In the rows, 128 means zero.
Known rows, with every step that occurs
Q-N: [114  75 149 158 100 122 139 112 116 159  89 119 148 152 183 114 141 144
  80 137 140 151 158 105 135 109 134 101 143  83 148 152 150 121  99]
L-C-T: [139 124 110 134 111 137  95  73 187  93 106 151 152 124 138 115 148 100
  92 126  66 141 129 124 122 155  84 158 116 176  85 148 116  89 128]
N-Q-C: [102 131 144 126 158 120 178 126 163 157 100 129 106 136 115 113 145 133
 159 111 118  92 155  79 104 120  96  98 116 149 182 147 139 157 109]
Z-C-L: [176 119 156 141 101 145  72 119 134 138 116 104  95 124 129  95 129 155
 111 134 153 140 140 113 109 168  99  64 109 113 101 133 112 140 160]
H-C-T: [112 112 146 129 105 169 111  71 166 114 130 140 140 101 151 109 137 103
 100  88  80  87 114 128 161 109  67 154 142 219 110 141 163  96 164]
Z-C-T: [169 108 145 168  86 162  87  91 171 105 125 104 135 134 166 113 146 130
  88 142  84 106 122 145 124 108  82 121 106 159 106 100 116  81 159]
N-Q-C-D: [125 106 146 112 124 105 186 146 185 128  99  94 101 128 133 131 130 143
 177 132 135 111 142  94 106 129 102 119 133 168 179 127 127 118  73]
T-C-D: [157  93 122  94 118 101 134  89 100  75 127  99 134 137 127 126 134 178
 132 139 141 124 116 128 130 153 143 129 136 149 134 140  87 105  92]
Z-C-Q-N: [126 112 151 195  91 136 135  83 155 169  95  91 110 199 174 101 154 174
 104 178 131 130 114 146 132 111 144 102 113 112 115  84 130 108  99]
H-C-Z: [118 115 147  58 160 162 107  53 142 131 122 119 152 101 130 123 150 150
 119  71  85  64 102 129 140 146 131  84 141 180  95 146 171 145 145]
Y-C-H: [155 139  98  62 160 147 111 137 182  85  84  92 132 116 125 102 159 139
  63  93  83 126 187 107 163 151  56 142 163 137 125 106  90 115 175]
N-W: [127  96 128 139 119 137 100 167 107 144  88  93 158 113 117 158 153 131
  44 119 163 140 127 139  94 123 123 126  86 131 145 146 132 104 141]
Z-C: [159 107 149 136 118 141  94 124 130 137 131  96 131 157 163 100 137 151
  98 126 105 107 119 133 115 126 112  79 116 121 127 117 116 116 136]
X-C-V: [136 110 141 139 176 110 103  79 106 106 110 157 125 135 174  93 177 162
  75  98 102 136 174 181 124 134 128 141 113 162 192 121 160 148 131]
W-C: [153 101 145 115 173 133  77 141 118 143 141 120 143 138 130  78 140 172
 105  96 140  98 124  99 145 137  91  96 148 115 170 185 113 107  89]
X-C-Y: [132 136 172 111 184 122 130  57 119 151 100 160 103 146 154 136 196 125
  87 105  91 147 132 144 112 143 141 160 136 127 144 174 164 128 113]
X-C-Z: [132 113 154  71 168 121 119  48 129 131  96 144 129 137 153 126 205 186
 109  96  77 100 123 160 127 161 147  96 142 126 142 132 145 131 125]
C-T: [143  96 129 151 103 144 101 101 174  96 102 134 140 109 151 126 149 127
  75 118 112 120 142 120 128 117  95 152 122 162 135 143 128 102 151]
W-N-Q-C: [ 85 122 121 101 127 126 135 145 156 159 108 118  98 131 132 130 109 132
 199 135 114  90 150 101 107 116  85  82 134 104 223 129 139 147  94]
L-C: [130 118 111  98 145 110  99 100 148 126 111 146 148 139 131 101 137 118
  99 112  90 143 126 116 118 174 117 110 123 138 102 163 116 129 107]
T-C: [132 115 121 111 150 116 123  71  80 109 137 138 141 143 111 106 147 167
 110 120 124 104 129 109 129 149 136 115 118 132 134 165  98 145 125]
Y-C-W: [139 119  92  70 149 145 113 104  92 143  71  77 152 114 121 112 142 108
  85  98  95 113 151 100 124 205  54 108 143 137  98 154 167 111 131]
L-C-Q-N-W: [ 87 128 115 176 101 125 128 105 144 177  60 100 146 168 116 150 172 126
  73 176 143 179 109 147 102 145 143 156  77 137  86 115 144  88  82]
X-C-Q-N: [ 77 109 157 170 119 103 162  56 138 178  74 152  93 198 180 101 203 178
 109 149 127 145 126 160 150 130 143 141 146 117 163 110 151 108  90]
H-C-W: [100 111 133  77 140 160 122  73  82 174 124 115 142 101 135 102 118 101
 109  92  98  74 114 118 154 176  60 114 125 178 102 179 185 108 114]
C-D: [159  64 135 105 103 106 120 148 148  96 100 101 133 123 163 132 123 153
  97 122 155 144 121 129 120 144 132 123 148 138 145 139 118  99  93]
Q-N-W: [109  79 145 179  81 134 132 154  88 178  74  82 165 133 156 161 156 126
  43 150 164 167 146 129 109  96 131 121  96  94 144 135 154  92 115]
V-C: [150  98 121 101 147 114 104 140  96 156 133 157 145 135 115 123 156 147
  94  80 125 139 105  79 115 132 118 104 148 109 131 197 159 131 119]
Q-C-Y: [147 147 145 126 186 149 151  95 122 153 127 133 138 112 115 132 156 113
 124 138  91 122 143  65 124 127 127 180 112 116 121 171 161 158  96]
W-N: [120  84 106  96 105 129  70 141 121 132 112 123 127 123 159 130 104 144
 117 125 129 124 133 134 123 133 118  89 153  78 190 144 132 130 111]
D-C: [132 115 151 100 116 110  97 154 109 149 121 136 115 128 149 111 147 119
  82  78 121 130 127 126 146  79 116  80 145 133 111 161 171 148 144]
Y-C-Q-N-W: [ 97 123 108 163 104 139 135 129 139 167  27  55 143 161 119 155 181 141
  60 146 157 165 136 139 110 128 118 142 126 141 110  86 164  90 133]
X-C-W: [119 107 138  96 147 121 137  70  72 173  98 130 121 136 156 106 177 132
  97 119  86 111 131 149 137 192  75 130 122 124 148 162 158  91  95]
T-C-W: [132 121 106 100 151 136 129  41  40 135 123 113 145 126  98 113 140 147
 112 145 114  86 125 112 128 193 103 124  94 130 108 181 121 123  95]
Q-N-W-C: [128  89 166 171 116 141  98 168  76 192 107  70 174 143 142 125 156 159
  67 143 164 137 139 114 133 101  94 114 116  88 162 160 139  62  72]
W-C-Q: [137 121 131 129 183 130  86 120 163 142 124 125 109 159 108  76 155 193
 113 116 163  90  96 115 140 146 111 122 140 149 157 159 109 113  77]
W-C-L: [171 109 159 120 160 136  53 139 128 146 129 127 110 103  98  75 134 177
 116 104 183 130 143  76 137 177  75  86 140 114 141 196 108 136 110]

Rows
[142 124 187 169 154 164 106 130  84 206 104  71 163 134 129 160 169 126
  52 151 161 167 137 110 113  94 123 153 104  86 131 187 171  73  65]
Q-N-W-C-Y
[115 106 150 171 149 129 113 104 146 174 106 113 120 180 146  79 159 195
 113 146 165 116 120 109 158 123 117 116 148 111 159 147 128  99  50]
W-C-Q-N
[ 88 102 128  95 115 119  97 139 169 145  85 118  85 133 152 150 105 131
 139 109 150 113 140 146  82 120 110  48 145 108 220 149 139 141 108]
W-N-Q
[ 88 124 135  61  94 131  97 142 107 197  86  98  67 111 149 154 109  88
 143 102 128 103 127 157 109 116  63  29 131 116 154 162 202 128  96]
D-C-W-N-Q
[145 139 116  98 161 151 151 142 158 116 136 125 130 105 118  90 153 156
 115 141  73  94 179  77 186 125  67 183 116 110 148 111  76 124 123]
Q-C-H
[118 109  86  83 123 156 116 120  61 178 128  92 142 102 130 117  95 124
 177 171  83  81 140  92 149 174  56 126 111  65 164 142 156 117  61]
Q-C-W-N
[147 103 108  93  92 165  64 111  77 169 124  59 124 132 167 121  90 129
 133 173  94  91 114 157 122 168  68  66 106  71 139 114 141  86  87]
Z-C-W-N
[118 120 132  92  97 158  93 108 125 186  97  62  82 139 156 142  94 118
 151 156 113  81 123 166  82 160  63  27 107 101 168 118 145  96  87]
Z-C-W-N-Q
[151 124 129 118 132 121  96  67  88 112 120 143 109 115  77 101 142 177
 128 128 169 135 148  89 119 188 125 105 111 129 110 178  94 170 148]
T-C-L
[152 122 159 106  99 115  74 155 116 152 106 140  81  97 118 105 142 125
  96  82 165 164 143 105 136 122 100  68 137 131  86 172 167 177 164]
D-C-L
[119 114 136 127 169 150  93  81 118 106 135 137 145  95 152  91 122 126
  85  68 111 101 151 148 141 121 111 125 114 216 139 136 189 165 150]
H-C-V
[158 121 105  43 171 149  99  78 151 101  70  84 160 119 122 131 173 156
  93  79  80 102 143 112 115 170 127  76 165 138  92 123 150 146 158]
Y-C-Z
[164 104 147 145 140 156  71 112 161 108 139 124 146 118 138  91 149 154
  95 110 114  95 130 109 153 122  58 144 139 158 150 166 113  71 112]
W-C-T
[149 120 124  85 176 148 140  85 128 129 122 116 161 106 113 122 161 171
 145 126  77  74 135  84 134 150 137 119 117 116 118 128 138 160 106]
Q-C-Z
[110  95 124  89  95 113 145 164 175 127 102  82  90 123 149 151  96 141
 217 155 130 114 136 117 109 125  91  98 151 118 224 107 128 110  56]
W-N-Q-C-D
[121 132  89 107 157 130 111 103 179 116  64 108 112 158 106 107 164 150
  97 102 125 121 122 121 123 168 112 123 163 172 113 116 139 137 149]
Y-C-Q
[ 97 114 153 161  93 111 134 116 134 181  89 129  93 173 164 115 167 139
  94 128 148 147 119 138 158  64 144 101 144 123 104 126 187 139 102]
D-C-Q-N
[167 139 169 113 207 149  85 106 127 152 135 122 134 126 120 114 157 136
  90 104 131 121 124  93 125 137 115 138 140 114 134 210 143 122  77]
W-C-Y
[146 152 141 107 185 133 128  30  86 117 129 139 129 131  97 145 160 134
  97 131 116 130 128 106 107 144 163 154 113 129 101 190 130 156 116]
T-C-Y
[ 95 128  88  45 124 145 105 115 133 163  44  65 102 119 130 149 107  94
 144 107 115 103 156 133  86 190  39  45 160 125 167 142 176 113 109]
Y-C-W-N-Q
[ 97 125 141 133 156 102 135  72 157 145  91 163  79 180 141 101 201 181
 108 117 123 117 106 168 135 154 133 145 138 153 163 120 131 120 116]
X-C-Q
[142 119 122 160 118 154 143 102 156 111 132 133 151 109 131 107 152 126
 136 144  69  95 147  81 155 109  75 186 113 157 138 124 127 109 130]
Q-C-T
[166  86 107  74 114 112 116 146 152  81  73  67 139 125 150 123 136 137
 104 101 121 150 137 118 125 169  98 113 182 157 119 115 132  91 126]
Y-C-D
[172 107 125  64 171 131  95  90 111 141 120 139 157 118 102 145 176 170
 100  78 107 118  96  92 108 151 157  83 143 106  95 180 165 144 112]
V-C-Z
[144 119 159 149 132 163 103 177 126 165 111  63 163 125 134 122 163 173
  41 158 145 139 170 123 174  91  54 155 108  85 164 128  85  43  90]
Q-N-W-C-H
[118 113  74  55 118 135  70  92  93 160 101 111 142 114 136 130  93  97
 136 154  78 128 116 137 121 216  72 100 120  86 113 162 142  94  58]
L-C-W-N
[134 119 135  85 118 128 107 131  65 179 111 111 122 108 142 120 142  97
  85  94 111 110 123 127 150 129  77  87 117 127  84 178 193 121 112]
D-C-W
[139  94 164 205  87 168  93 141 119 162 105  74 179 124 147 140 165 141
  60 152 143 140 141 126 139  78  64 160 106 130 146 142 139  24  99]
Q-N-W-C-T
[129 128 134 155 164 147  77 159 140 163 107  83 129 139  82 127 168 179
  76 132 189 106  86 141 118 130 108 145  96 159 152 140 115  81  90]
N-W-C-Q
[ 99 133 133 109 157 140 186 105 125 187  93 105 111 116 105 123 136 109
 157 135 110  73 152  81 107 168  60 110  91 147 154 165 164 135  82]
N-Q-C-W
[112 154 139 104 168 142 182 135 213 132 107 122  94 118 107 110 156 144
 136 126  94  88 187  85 145 115  57 145 110 144 179 116  84 137 123]
N-Q-C-H
[147 130 111  56 166 129  93  53 159 110  98 131 163 123 117 129 160 144
 106 111  68 118 113 126 105 191 153  89 123 134  71 151 126 147 103]
L-C-Z
[177  71 124  88 114  97 115 157 117 129 126 116 137 127 131 141 141 157
 112 101 146 163  90  96 116 140 123 118 166 124 129 171 148  90  86]
V-C-D
[141  82 153  99 111  88 135 110 133 112 105 123 108 146 184 117 170 167
 123 116 117 145 116 164 138 152 117 138 163 145 170 120 121  78  93]
X-C-D
